Each row comes from the steps of one walk. Every step used is in the known rows, and no mark comes twice. Write the walk behind each row, first mark first.
In the rows, 128 means zero.
Known rows
nisut/vazo: [118 146 161 154  93 201  89 103 119 144 144  95  95 144 116 172 141 164
 139 152 131 130 192 122 111 169 130 105 139 149 124  66  43 146  83 103]
sozukud/navep/nopom/sagev/gazel: [ 81 145  90 158  84 120  61 137 127 135 139 161  96 169  83 106 132 144
 145 152 114  93 176  87 116 164 106 112 126 121 134  98 123  96  95  80]
nisut/vazo/sagev/navep/sozukud: [117 132 139 125  91 152  78 101 110 140 153 135 115 157 136 125 131 163
 149 167 126 119 174 162 104 149 163  73 121 125 124  72  66 116  99 125]
ramebep/navep/gazel/sagev/sozukud/lamele: [130  85 172 173 130 163 120 130 109 169 124 133 122 110  73  85 139 121
 167 160 147 178 115 142 126 203 182  78 135 143 100 131 119 143 120 125]
nopom/sagev/gazel/vazo/nisut: [ 74 124 150 135  92 169  91 109 116 132 141 160  99 147  84 133  90 149
 116 166 126  78 139 105 157 225 124 136 125 133 143 115  99 132  85 106]
vazo/navep: [ 93 117 136 124  97 146  98 124 128 146 153 104  93 158 115 148 136 143
  98 171 145 108 197 130 130 164 136 116 144 145 133  69  96 182  95  90]
sozukud/navep/gazel/sagev: [129 122 136 160 105 158 104 106 123 173 138 123  93 130  61 131 135 113
 137 144 144 135 187 127 129 171 137  93 142 163 111 113 104 177 104  94]
sozukud/sagev/ramebep/navep/gazel: [108  79  95 185 114 155  93 109 164 141 171 128 117 137  91 136 108 139
 164 146 157 110 151 148 131 183 156 108 124 159  80 135  97 142 131  79]
vazo/sagev/ramebep/navep: [ 89  80 118 164 101 137 107 131 155 139 158 106 116 153 156 148 126 143
 115 172 168 121 150 173 139 185 178  92 119 143 114 104  89 149 131  93]
ramebep/sagev/sozukud/lamele: [ 88  82 150 149 138 149  92 129 112 148 133 128 129 138 121 125 160 136
 124 171 142 135 121 119 114 197 148  80 136  97 122  99  74 132  94  95]
navep/gazel: [111 130 138 166  92 184  92 112 135 152 152 111  96 144  70 149 129 142
 142 152 123 124 179 138 120 184 138 102 132 170 104  92  72 164 105  98]
sagev/gazel: [ 97 139 129 168  97 161  84 124 115 147 142 117  95 130 102 166 160 148
 135 170 144 122 166 123 125 186 124  89 131 137 110  95  74 135  95  92]
sagev/navep/gazel/vazo: [135 118 149 155  87 185  79 102 107 164 150 137  94 123  66 150 107 154
 154 138 118 116 136 158 119 169 132 132 124 189  92 113  69 161 102  98]
gazel/nisut/vazo/sagev: [125 120 179 139  89 176  97  94 107 138 156 117  92 164 100 163 138 138
 136 139 116 136 198 142 109 180 156  91 127 149 129  87  58 145  94 110]
sagev/gazel/nisut/vazo: [141 153 182 168  97 193  93  81  98 144 142 122  83 128  74 180 159 154
 171 143 127 145 193 121 101 189 132  93 135 152  99 108  43 127  80 106]
nopom/navep/sozukud/sagev/gazel/nisut: [102 121 134 145 114 104  97 110 100 145 154 166  96 170  50 123 150 121
 162 170 120 104 179 103 113 182 123 103 142 121 118 119  91  97  90  99]
nopom/navep/gazel/sagev: [121 122 152 150  92 165 107 107 113 170 131 127  89 132  53 134 129 121
 141 140 141 149 180 131 141 193 135  96 143 164 109 105  96 164 122 104]
sozukud/navep/gazel: [120 130 116 152  98 168  88 118 137 168 158 126  89 154  75 147 130 132
 134 143 134  99 192 122 113 163 133 117 139 159 111  92  93 165  90  88]
nopom/sagev/gazel/nisut/vazo/navep: [128 144 166 120  92 167  82  75  95 127 146 167  79 139  62 147 141 154
 166 135 116 116 210  98 121 191 130 112 138 132 114 121  88 126  96  97]
nisut/vazo/sagev/sozukud/lamele/lasi: [117 121 128 111 105 158  94 125  76 169 173 173  74 149 144 127 158 131
 135 144 118 107 178 105 124 159 146  85 127  98 191  62  97 104 100 119]
nopom/navep/sozukud/lamele: [ 87 115 133 147 118 115 103 146 110 164 144 146 104 179 113 111 131 153
 125 190 117 110 167 116 110 175 129 102 135 112 154  82  88 124  89 110]
ramebep/navep/nopom/sagev/sozukud: [ 78 116 156 156  90 140  85 145 136 121 121 118 121 162  95  62 125 153
 153 167 115 138 133 120 119 185 168 122 142 132 127  75 110 107 105 112]
gazel/navep/nopom/sagev: [ 69 128 124 147  68 115  84 116 142 131 131 120  90 152  83  92 115 169
 143 146 107 124 182 114 115 159 128 114 132 147 120  88 108 159 110  93]
sagev/gazel/navep: [ 97 137 127 148  87 143 100 112 122 155 134 117  75 107  99 157 158 160
 148 157 162 130 172 126 118 170 130  89 141 141  84 106  84 167  96  92]
nopom/sagev/ramebep/navep: [ 85  96 128 177 104 144  96 114 151 129 143 117 117 129 121 129 119 164
 135 171 153 117 155 140 139 198 162 119 128 139 110 122  87 148 124  78]
ramebep/navep/gazel/nisut/vazo/sagev: [146 118 173 149  85 208 101  96 132 141 155 129 111 152  71 150 107 143
 175 126 130 148 174 161 110 200 195  95 133 179  65 112  78 147 101 122]
nopom/navep: [ 93 122 140 139  88 153  95 133 120 159 143 112  92 154 110 154 137 149
 113 160 143 114 183 115 124 174 127 124 142 139 131  68  78 155  94  91]
sagev/gazel/navep/sozukud/lamele/lasi: [ 92 154  93 144 107  92 112 121  92 180 157 173  64 115 104 124 157 160
 154 181 135 103 182 110 115 159 132  70 137 113 130 105 105 141  86 107]
sozukud/navep/vazo/sagev/gazel/nisut: [126 108 122 133  90 129  99 118 104 158 166 160  99 179  80 135 124 131
 129 137 119  98 180 130 121 186 138  86 126 118 133 118  80 116  81  99]
nopom/sagev/gazel/nisut/vazo: [126 152 173 158  92 186  81  77  94 130 139 154  88 123  56 156 148 158
 180 137 109 134 190 101 111 203 129 101 129 135 109 127  63 112  92  98]
lamele/lasi: [ 94 151 118 151  84 146 100 122 107 169 166 111  72 125 113 163 146 144
 108 165 136 105 204 115 130 166 133 109 142 147 149  59  80 172  89  87]
gazel/navep: [ 91 120 141 143  86 141 107 109 134 156 139  91  81 123 109 150 143 160
 127 159 153 130 184 135 117 158 142 106 143 152 103  85  79 200  92  94]
ramebep/sagev/gazel/vazo: [ 92 127 143 152 106 174  83 117 106 138 130 133 116 131  93 182 139 144
 134 162 148 115 118 129 142 218 119 105 150 146  77 118  48 132  83  81]
vazo/navep/gazel/sagev: [123 116 149 134 100 155 110 101 122 157 140 118  94 135  59 126 127 116
 128 148 140 142 192 141 144 183 146  87 145 170 110 107 111 193 124 105]
ramebep/sagev/sozukud/navep/vazo/nisut: [ 92  86 147 104 121 160 110 103 147 149 149 121 142 178 120  95  90 144
  85 153 157  88 149 112 130 211 157 108 150  85 133  70  62 140  58 113]
nopom/navep/vazo/sagev/ramebep: [ 98  82 110 128  88 132 109 121 129 152 169 142 104 195 130 130 104 153
 105 139 126  93 175 152 149 187 130  99 121 115 169  88  58 116 129  99]
nisut/vazo/sagev/sozukud/navep/gazel: [144 122 142 103  97 194  87 106 118 156 159 161  83 177  95 119 151 114
 157 117 127 104 178 120 119 156 155 102 139 130 141  74  88 110  98 119]
sozukud/sagev/gazel/nisut/vazo/navep: [133 119 137 126 107 158  82  82  99 136 167 158  87 148  72 163 141 134
 163 134 134 109 207 100 114 167 119 106 139 131 104 115  94 122  88  92]
sagev/sozukud/lamele: [103  94 157 156 127 145 101 139 103 161 141 126  98 145 116 114 163 136
 127 174 123 131 145 116 111 172 140  97 127 110 160  87  86 129  97 104]

Which walk is each row?
[112 122 131 129  91 167  94 112 136 151 159 124  89 157  76 141 121 137
 126 149 130 108 196 135 130 174 140 110 141 167 109  87  99 181 109  97]
vazo/navep/gazel
[ 78 108 107 115 116 102  91 122 132 134 168 133 110 188 102 104 126 126
 115 189 127  84 195 117 128 155 132 105 150 120 145  77 110 145  92  96]
vazo/navep/sozukud/sagev
[ 66 133 143 149  79 149  81 120 128 119 137 156 104 182  76 101  73 155
 122 159  98  86 135 105 143 213 114 135 122 143 147  99 109 107  92 114]
navep/nopom/sagev/gazel/vazo/nisut
[128 124 174 177  96 175 103  90 124 156 153 112  87 141  34 148 129 132
 151 142 108 138 191 144 104 191 151 105 130 186  94 115  66 177  99 102]
navep/gazel/nisut
[114 126 119 162 121  87 106 110  71 188 153 154  97  97 111 101 139 140
 134 186 131 140 174 136 118 152 147  60 123 119 147 106 112 153 106 110]
gazel/sagev/navep/sozukud/lamele/lasi
[106 128 124 106 113 142  87 100 123 130 167 135 107 190 109 119 125 143
 141 168 123  94 209 108 121 150 130 105 154 119 144  68  84 124  81 107]
nisut/vazo/navep/sozukud/sagev
[ 93 151 136 146 101 119 109 109 122 150 132 123  84 129  92 124 160 160
 158 185 143 124 175 133 116 170 142  76 147 136  97  99  73 149  89 113]
sagev/gazel/navep/sozukud
[ 87 131 145 123 110 122 106 120 131 140 150 109  99 184 108 116 134 144
 110 196 126 104 199 136 123 166 146 102 151 139 140  64  81 162  89 111]
vazo/navep/sozukud
[116 159 164 173  80 167  72  90 107 118 135 150  90 157  47 125 131 163
 188 133  81 137 191 102  98 189 120 102 124 146 114 112  72  86  97 106]
navep/nopom/sagev/gazel/nisut/vazo
[116 129 145 123 123 147  99 114 111 148 156 143 101 185 125 120 128 165
 136 180 114 112 199 119 105 162 135  93 142 117 151  76  80 128  83 123]
nisut/vazo/navep/sozukud/lamele
[138 139 195 164  97 192 101  82 110 146 144  95  87 143  81 172 142 154
 148 143 118 147 206 132  95 178 141 109 137 164 114  88  36 157  81 107]
gazel/nisut/vazo
[120 137 153 116  94 183  88 103 121 143 154 107  86 159 122 162 132 161
 122 150 141 115 212 120 120 160 131 115 146 143 128  60  71 162  87 101]
nisut/vazo/navep
[126 105 150 193 116 156 118  81 134 157 142 109  90 122  69 136 137 121
 143 147 137 152 176 160 139 193 138  74 126 174 117 136  70 167 148  98]
navep/gazel/sagev/ramebep
[111 131 125 142  82 149 109 108 117 158 146 123  93 128  86 137 125 181
 150 142 139 124 171 129 127 183 129  86 139 129  99 101  56 146  86 105]
sagev/gazel/navep/vazo
[ 82 131 134 157  76 123  96 121 145 144 135  85  86 154 103 118 125 165
 133 150 127 138 183 134 102 148 131 105 139 162 110  70  88 173 100 102]
gazel/navep/nopom
[ 89  97 117 159 133 115  78 117 115 151 141 140 150 127 129 120 127 166
 135 189 142 129 132 147  94 177 155  63 121 104  85 116  73 138  91  93]
ramebep/sagev/navep/sozukud/lamele
[ 91 132 113 164  90 128  82 144 141 152 144 102  95 187 109 123 125 143
 115 159 122 104 190 114 101 141 119 119 135 147 138  61  97 140  84  89]
sozukud/navep/nopom
[ 94 128 102 161 105 133  97 138  94 182 170 139  80 127 124 155 137 149
 113 169 129 103 189 106 121 165 127  99 124 125 162  79 100 159  92  86]
sozukud/lamele/lasi
[ 93 106 144 131  86 155  96 137 105 146 151 124  95 178 114 154 121 128
 101 161 117 103 143 150 148 185 133 120 134 159 151  83  79 151 100 100]
gazel/vazo/sagev
[ 95 115 147 184 124 129 121 116 154 136 144  91 119 157 130 123 132 160
 136 204 151 124 157 170 119 186 175  97 142 147 110  99  53 143 111 107]
sagev/ramebep/navep/sozukud
[107 139 153 159  94 171  92 128  96 148 136 129  87 140  88 173 143 143
 137 166 127 110 138 125 137 193 110 121 141 159 120 102  62 130  87  95]
sagev/gazel/vazo
[130 105 155 167 101 169  80  72 124 151 145 127 123 101  50 155 123 147
 161 131 139 147 155 164  94 194 167  86 125 168  31 142  62 181 104  86]
ramebep/sagev/navep/gazel/nisut
[115  80 116 176 115 167 100 111 145 145 166 142 110 151  77 141  93 135
 162 142 141 100 122 154 143 190 140 140 136 182  91 145  86 137 120  81]
sozukud/sagev/ramebep/navep/gazel/vazo
[102 119 130 143 117 133 106 134  82 179 162 149  73 128 119 122 166 131
 124 167 124 110 169 102 121 163 136 102 131 110 182  72  98 136  92 100]
sagev/sozukud/lamele/lasi
[ 78 139 127 137 111 123 101  98 132 136 124 125 113 122  95 134 157 161
 155 181 162 128 152 134 118 194 150  57 160 121  53 112  60 150  86  99]
ramebep/sagev/gazel/navep/sozukud
[131 128 145 161 108 174  78  85  97 137 160 146  93 134  66 172 151 139
 181 133 126 126 188 101 104 178 117  94 131 132 100 122  68 108  84  91]
sozukud/sagev/gazel/nisut/vazo
[110 108 135 147  99 170  96  96 133 136 162 118  90 165 150 166 141 148
 128 143 139 113 190 153 130 170 141  83 119 135 150  87  51 126 127 101]
nisut/vazo/sagev/ramebep
[101  70  99 174 112 141 104 116 152 139 171 117 139 159 122 122  87 164
 136 154 149 106 152 145 137 189 145 110 126 126 116 115  65 121 109  84]
sozukud/sagev/ramebep/navep/vazo
[ 67 132 126 167  78 133  74 132 136 123 138 118 108 174  85 101 115 156
 130 160  91 117 177 111 121 176 124 112 125 142 144  76  99 126 109  92]
navep/nopom/sagev
[ 97  91  95 152  98 131  64 115 116 150 164 128 117 118 115 141 129 148
 137 157 149 110 161 128 110 138 129 106 114 125 109 100 104 149 100  76]
sozukud/sagev/navep
[133  97 144 152  80 150  83  91 114 156 166 145  99 130  63 138 119 131
 152 130 119 132 168 173 103 169 172  85 105 169  86 128  95 168 120 106]
vazo/sagev/navep/gazel/nisut
[ 92 100 112 120 107 117 101 148  82 173 172 168  78 148 138 115 162 115
 109 163 121 101 160 113 132 162 151  83 120  96 195  71 120 125 109 109]
vazo/sagev/sozukud/lamele/lasi
[110 128 132 143  83 176  92 121 128 164 149 132  88 155  68 150 124 142
 140 141 131 115 183 124 126 184 130 120 138 161 108  86  84 154 106  98]
nopom/navep/gazel
[ 94 143 134 121  76 159  67 109 131 117 146 135  96 188  98 107 104 171
 141 138  98 111 212 101 120 163 120 124 138 139 145  61 100 121 102 102]
nisut/vazo/navep/nopom/sagev
[ 88  81 102 175 117 124  91 105 139 138 171 116 101 151 118 149 137 132
 124 159 143  97 177 128 130 162 116 106 119 129 142 112  79 139 124  70]
sozukud/sagev/ramebep
[ 74 102 110 148  94 104  84 109 151 120 152 135  91 187 107  97 111 154
 117 155 106  95 196 124 133 164 120 119 123 139 159  95 108 132 140  84]
vazo/navep/nopom/sagev/ramebep
[ 97 109 126 130  97 156 112 113 150 160 168 111 118 184 119 117  65 161
  77 158 143  76 192 117 127 188 137 124 130 115 154  65  78 162  57 111]
sozukud/navep/vazo/nisut
[132 107 129 159  96 201  99  96 155 137 163 131 110 153 121 155 109 155
 168 131 154 124 163 171 129 189 182  88 124 164  87 113  69 129 134 110]
nisut/vazo/sagev/ramebep/navep/gazel
[ 82  94  95 121  88 136 106  97 141 147 169 148 112 143  94 113  73 167
 126 140 157  87 167 108 138 191 127  95 126 100 113 109 101 143  78 111]
sozukud/sagev/gazel/navep/vazo/nisut
[ 89  97 130 129  79 155  85  90 131 141 161 143 136 139 107  90  49 190
 105 150 126  92 164 129 132 200 150 115 105 107 140  96  89 148  90 112]
nopom/sagev/navep/vazo/nisut
[104  94 152 118  92 154 106 130 109 147 155 125 113 186 115  95 132 136
 113 152 107 115 150 144 140 188 156  88 131 108 174  63  59 112 102 124]
navep/vazo/sagev/sozukud
[ 99 141 136 138  86 137  87 137 112 137 139 138  84 188  87 132 119 142
 129 156 109 102 154 125 133 171 101 130 142 166 130  82  96 122  96 105]
sagev/gazel/vazo/navep/nopom
[ 71 125 128 173  78 141  77 148 149 119 130 110 129 161  96  93  99 170
 140 168 119 132 153 124 121 187 157 121 133 149 105  82 110 132 102  96]
ramebep/navep/nopom/sagev
[ 73 111 119 185  94 118  82 111 150 121 145 121  97 174 103 102 119 159
 131 155 100 110 178 129 123 175 120 110 115 142 155 100  83 118 137  84]
navep/nopom/sagev/ramebep
[ 95 117 105 185 133 101 124 129 126 168 169 139 102 139 145 120 124 161
 135 201 144 103 167 144 122 174 165  90 131 127 143 105  87 136 107 100]
sagev/ramebep/navep/sozukud/lamele/lasi
[ 87 117 137 171 125 122 102 137 116 157 148 126 112 167 113 115 137 152
 126 201 109 119 166 129 107 175 139  83 129 122 149  89  78 134  88 110]
navep/sozukud/lamele
[130 113 180 134 103 165 116 106 102 169 123 135  86 134  49 101 158 107
 152 137 135 157 159 126 141 191 148  99 151 150 131  98  93 142 125 121]
nopom/navep/gazel/sagev/sozukud
[103 117 157 116  94 154 102 123 110 151 147 116  85 172 101 153 119 140
  99 165 127  97 170 133 144 173 119 148 152 168 142  78  80 177  87  93]
gazel/vazo/navep
[ 90 117 123 132 109 125  92 131  79 165 159 181  80 126 101  96 157 137
 130 164 106  97 166  81 134 177 132 112 127  97 194  88 119 121 104  92]
nopom/sagev/sozukud/lamele/lasi
[106 100 122 147  96 160  77 101 120 146 147 112 153 126 115 139  98 182
 125 146 146 127 144 152 115 190 147  81 129 119  77  98  37 148  88  87]
ramebep/sagev/navep/vazo
[ 87 105 147 121  82 155 129  95 152 156 157  97 107 152 111 111  66 184
  94 150 146 107 184 137 129 193 151 108 134 130 126  76  69 194  73 125]
gazel/navep/vazo/nisut
[111  94 133 181 106 160 119 115 150 147 155  90 127 151 128 134  96 180
 129 162 147 126 155 164 132 198 158 106 133 143 111 101  36 141 106  98]
sagev/ramebep/navep/vazo
[112  88 176 161 134 132 117 126  88 169 123 122 104 123 100  98 168 114
 128 172 131 167 141 121 125 182 144  74 132 114 163 106 100 139 113 115]
gazel/sagev/sozukud/lamele
